Each row was made from one walk, in order. Every step used is in the known rows, and no mark comes twice. Write each row's walk.
Known rows
riginon, pudat: [-32.9   4.6  -0.8  24.1 -17.8  -2.9  19.8  -5.7  -3.9  36.8  -6.6   6.7
  12.9  13.0  14.8  19.1 -10.8  28.8  24.6 -13.6  -2.0  29.6  34.3]
vide, pobo, zelit, tifop, mubug, puzi: [-21.6 -22.1  43.6 -28.0  18.1   6.5   3.3  24.4 -24.6  39.4  26.2   7.0
  12.5  34.1  17.7  26.5  -8.2  45.5  51.8   1.9 -26.5   4.3  -3.7]
riginon, pudat, pobo, mubug: [-30.0 -11.6 -10.6  14.2 -10.0 -11.7  10.4  -4.5  -7.8  31.0  -8.0  -0.3
   8.6  -9.5   9.7  19.8  -1.6  34.2  31.9 -18.8  -8.4  23.4  21.7]
pobo, mubug, puzi, vide, tifop: [-35.3  -5.6  33.6   6.3  11.1  -8.6   6.6 -10.7 -16.7  32.5  -3.9   4.7
  11.3  19.8  18.2  18.9 -17.5   2.2  47.6   5.5 -31.5  29.1  13.7]
puzi, mubug, riginon, pudat, pobo: [-19.3 -14.2  -0.4  30.5 -28.2   2.8  16.5  13.0  -8.2  19.1 -20.2  -4.0
  17.7 -22.4  -0.7   5.0 -21.6  16.4  51.2 -24.6 -12.7  41.3  13.7]
pobo, zelit, tifop, mubug, puzi: [-24.9 -22.0  17.2 -19.8  18.6   0.2   5.1  18.2 -16.1  30.9  30.8   1.2
  19.2  26.1  19.6  17.6  -4.8  45.7  38.5  -1.2 -28.9  16.0  19.5]
puzi, vide, tifop, zelit, pobo, mubug: [-36.8  -3.3  44.3 -10.4  11.3   0.9   3.1   5.4 -20.2  43.5  29.0   0.5
  -5.1  14.6  17.2  25.9  -9.2  39.1  47.0 -19.8  -8.3  -1.7   2.0]
riginon, pudat, pobo, mubug, puzi: [-25.2 -27.2  -2.9  13.7  -9.6  -6.0  14.4   0.2  -8.7  30.7  -9.2   1.9
  21.3  -5.4  13.1  20.0  -7.5  19.5  39.3  -6.2 -23.3  38.6  11.7]
vide, pobo, zelit, tifop: [-31.7   3.0  43.2 -13.2   2.1   2.7   4.0   8.8 -12.1  44.6  23.2  14.9
  13.1  32.2  11.0  24.8   1.3  47.8  38.0  -4.5 -11.4  -2.2   9.4]
vide, tifop, zelit, pobo, mubug: [-38.8  -4.9  41.5 -15.7   7.8   0.8   2.4   9.1 -10.9  40.6  25.8   5.5
   6.2  23.1  13.8  31.8   3.2  51.3  30.7  -9.8   0.7  -6.9  -5.3]
puzi, mubug: [-25.9  15.3   0.5  21.6 -15.3  -5.4   5.4  -0.8  -9.2  11.6 -15.2  -2.3
   5.6  12.2  -1.7   7.9 -16.3  16.0  25.9 -16.9  -7.8  25.8  37.8]
pudat, pobo, zelit, tifop, mubug: [-19.0 -13.8   2.5 -21.6  12.5  -7.6   4.1  16.3 -10.8  32.9  32.9  -9.4
   2.1   8.9  11.3  15.7  -2.3  65.1  40.2 -26.4 -12.2  -0.2  21.8]
tifop, mubug, puzi, vide: [-12.1  -9.6   3.6   6.7   8.5  -4.3  15.9   7.5 -22.1  23.4   1.0 -11.3
   1.4  21.0  16.7  10.3 -34.4  15.5  45.8  -8.9 -27.0  34.8  30.1]
mubug, pobo, zelit, tifop, vide: [-29.3   0.2  22.6 -20.3  10.4   4.1 -18.1  22.5  -5.5  33.0  28.3   5.2
  12.5  25.1   8.3  19.4   3.7  49.9  32.3 -16.1 -16.9   5.8  -2.6]
tifop, vide, pobo, zelit: [-28.7   8.3  22.1 -10.9  12.1  -2.8 -16.4  26.5  -8.8  31.8  20.7   7.2
  -2.4  39.5   7.2  20.0  15.6  41.4  25.7  -1.3 -17.5 -10.2   6.0]
pudat, pobo, mubug, puzi, vide, tifop: [-23.6 -12.7  25.7   2.2   6.8 -11.0  10.6  -8.2 -11.2  34.7  -2.9  -3.0
   6.8   6.9  14.1  16.6 -22.1   6.3  56.9  -6.4 -29.6  28.6   6.5]
tifop, vide, pobo, mubug, puzi: [-23.3 -13.3  25.0  -9.9  14.2   1.8  -7.5  19.2 -22.6  28.9  -1.5   6.7
   7.7  32.3   6.3  25.3  -1.4  19.8  36.6   9.7 -32.5  12.5 -10.3]
riginon, pudat, pobo, mubug, puzi, vide, tifop, zelit: [-34.6 -24.3  24.4   0.3  10.1  -5.1  12.6  11.1 -13.7  46.0  15.5  -2.5
   2.3  -6.7  28.3  18.8 -15.9  20.2  60.5 -18.3 -22.4  19.9   3.0]
pudat, pobo, mubug: [-23.6  -2.2  -8.6   6.2  -2.9 -17.1   6.7  -3.4  -2.0  19.9  -5.8  -5.8
   8.8   6.2   1.0  15.2  -4.6  36.0  22.2 -10.9  -8.6  16.6  22.4]
vide, tifop, zelit, pobo, mubug, puzi: [-34.3 -19.3  48.8 -17.0   8.6   6.0   5.8  13.5 -11.7  40.4  24.1   8.2
  19.4  27.7  17.9  31.7  -4.7  37.1  38.2   3.6 -13.7   8.8 -14.8]
vide, pobo, mubug, riginon, pudat: [-36.9 -20.7  32.1  14.4  -6.0   2.0   8.4  11.8 -19.5  33.3 -16.9  14.6
  23.4   3.6   8.8  26.6  -2.8  25.8  41.1   9.8 -15.8  22.3 -10.4]

Which walk is each row?
[-22.0 -20.1  23.8   2.2  -6.5   4.7   9.6  -0.3 -15.3  27.6   2.5   8.6
  26.1  21.5   5.6  26.6  -8.7  24.3  34.3   5.9 -24.5  32.9   1.8] | zelit, pobo, mubug, puzi
[-18.6 -14.0  31.3 -10.6  20.7  -2.9  -2.9  25.3 -25.7  29.1  15.5  -1.0
  -2.7  30.7  17.8  18.6 -14.1  22.8  53.2   3.7 -33.3  10.0   8.5] | tifop, mubug, puzi, vide, pobo, zelit
[-34.4 -21.2  25.1   4.1   4.5   7.6  -4.0  25.0 -26.8  34.8  -6.1  10.6
  11.7   6.1   8.5  25.4   5.1  30.8  44.8   0.8 -25.8  14.1 -17.4] | tifop, vide, pobo, mubug, riginon, pudat
[-21.6  14.2  12.3  17.2 -18.0  -1.8  -5.8   6.4  -4.6   7.3 -25.9  -2.8
  10.1  10.9  -6.2  13.2 -24.6  13.0  30.9 -16.9  -2.1  30.8  11.1] | puzi, mubug, pobo
[-27.5  -5.5  16.5   4.1  -8.3  -1.2   5.1  -4.9 -14.4  28.5   4.4   5.4
  12.7  16.6   2.1  26.8  -1.4  38.5  26.4  -7.5 -10.1  17.0  11.5] | zelit, pobo, mubug
[-32.3  10.3  14.6   9.4  -5.6  -7.2 -21.7  17.2   0.4   4.0  -7.4   1.6
  12.3  12.6  -2.2  11.2  -1.5  19.7  25.9  -7.4 -10.9  18.0  11.7] | puzi, mubug, pobo, zelit
[-27.6 -15.4  50.3  -0.1   1.2   5.7   9.4  -8.8 -24.5  42.9   7.4   8.3
  10.8  18.2  15.3  28.6 -19.3   9.7  61.2  -4.5 -30.0  29.2  -4.4] | zelit, pobo, mubug, puzi, vide, tifop
[-28.7  -5.1  32.6 -20.7  13.9   6.3  -4.3  10.0 -31.6  43.2  14.7   7.0
  -1.0  23.7   5.4  27.9  -1.0  45.4  43.7 -14.8 -20.5  -3.7  -4.7] | zelit, tifop, vide, pobo, mubug
[-23.5 -10.5  53.8  -8.7   6.1   8.1  10.3  10.1 -20.9  47.9  25.1  12.8
  14.4  27.8  18.8  18.8 -17.7  20.5  61.4  -1.6 -33.8  19.0   6.5] | mubug, puzi, vide, pobo, zelit, tifop
[-30.4   5.9  43.2 -10.5  -5.9   6.5  14.4  10.2  -3.0  47.2  27.7   4.4
   6.4  32.4  14.9  28.6 -11.6  51.0  33.1 -16.4  10.4  -1.6   0.3] | vide, tifop, zelit, pobo
[-30.6  -9.2   8.7  27.8 -19.8   2.3  22.8   6.2  -3.4  30.3 -10.8   8.2
  29.6   5.5  11.2  13.6 -13.6  25.5  30.9  -0.1  -9.3  39.8  18.2] | mubug, riginon, pudat
[-38.7  -9.1  34.7  -5.1  21.7  -7.4   4.6   9.1 -13.0  33.0  16.5   0.5
   7.6  21.3  24.4  15.8 -14.6  16.8  41.4   2.4 -24.3  14.1  10.9] | pobo, mubug, puzi, vide, tifop, zelit
[-14.0 -33.6   6.5  -2.2  -7.9   8.1  28.9  15.7 -20.5  42.5   8.2  -7.5
  16.3 -15.3  13.3  16.4 -27.0  52.8  61.2 -31.4 -10.8  30.0   4.3] | zelit, tifop, mubug, riginon, pudat, pobo
[-32.0   3.8  28.3  -3.3  -5.1   2.9 -14.7  13.0  -9.0  18.1   7.0   4.6
  15.8   7.8   1.3  14.7  -7.9  30.7  40.8 -20.0 -14.3  17.2   7.5] | puzi, mubug, pobo, zelit, tifop
[-24.9 -21.5  44.6 -22.4  16.2   6.5   2.4  31.8 -23.0  35.1  23.3   5.7
  17.0  22.5  10.8  21.8  -5.1  56.5  49.2   1.9 -20.5  -0.9  -8.8] | vide, pobo, zelit, tifop, mubug, riginon
[-27.4  -1.6   7.2 -11.2  14.3 -11.2 -18.3  24.4  -2.3  13.2   7.7  -5.2
   7.4  25.5   8.1  20.7  -0.4  46.6  21.4  -2.8  -7.2   6.7   6.0] | tifop, mubug, pobo, zelit
[-30.9  18.7  27.9  13.0  -2.2  -7.5  14.8 -14.1  -8.8  39.8   0.1   1.7
  -2.0  24.8  15.2  16.2 -24.0  16.1  41.7 -15.1  -7.7  19.0  28.6] | puzi, vide, tifop
[-32.5   2.5  33.0 -13.4  23.2 -10.2 -18.2  14.3 -11.6  28.6  11.8  -5.0
  -8.0  22.4  17.0  22.8 -11.5  32.0  47.3 -12.5 -13.0   2.8   0.5] | puzi, vide, tifop, mubug, pobo, zelit
[-21.4 -17.1   0.7  10.5  -3.9 -12.9  10.3   9.1   0.0  14.8  -9.7  -4.4
  26.1  -2.6  -2.1  10.0  -7.6  32.9  28.0   2.7 -16.3  27.1   6.7] | pudat, pobo, mubug, riginon
[-30.6  -7.6  10.7 -18.2  17.3  -4.7   1.2  13.5 -15.5  31.5  32.2  -1.5
   6.6  22.0  15.2  18.3   2.3  60.4  31.1 -13.7 -14.7   0.9  28.7] | pobo, zelit, tifop, mubug
[-20.8   2.4  18.6  -1.8 -12.0   5.6  15.9  15.6  -2.9  35.0  25.6   0.7
  10.1  26.9   8.8  20.4 -12.5  52.8  22.6 -17.7   6.2   8.1  14.1] | tifop, zelit, pobo
[-25.8   5.1  29.1 -10.7   8.4  -5.8  -3.0   6.8  -7.5  28.5  -9.5  -5.0
   2.0  29.5  10.2  30.5 -22.7  37.0  36.3 -12.2   5.0  10.3  -8.1] | vide, tifop, mubug, pobo
[-23.6   3.8  -4.9   4.4  -3.9 -16.2   1.8   9.7  11.2  23.1  15.1  -2.4
  12.0  16.1   6.0  10.3   5.9  42.5  20.3  -8.2  -8.0  10.0  29.3] | pudat, pobo, zelit
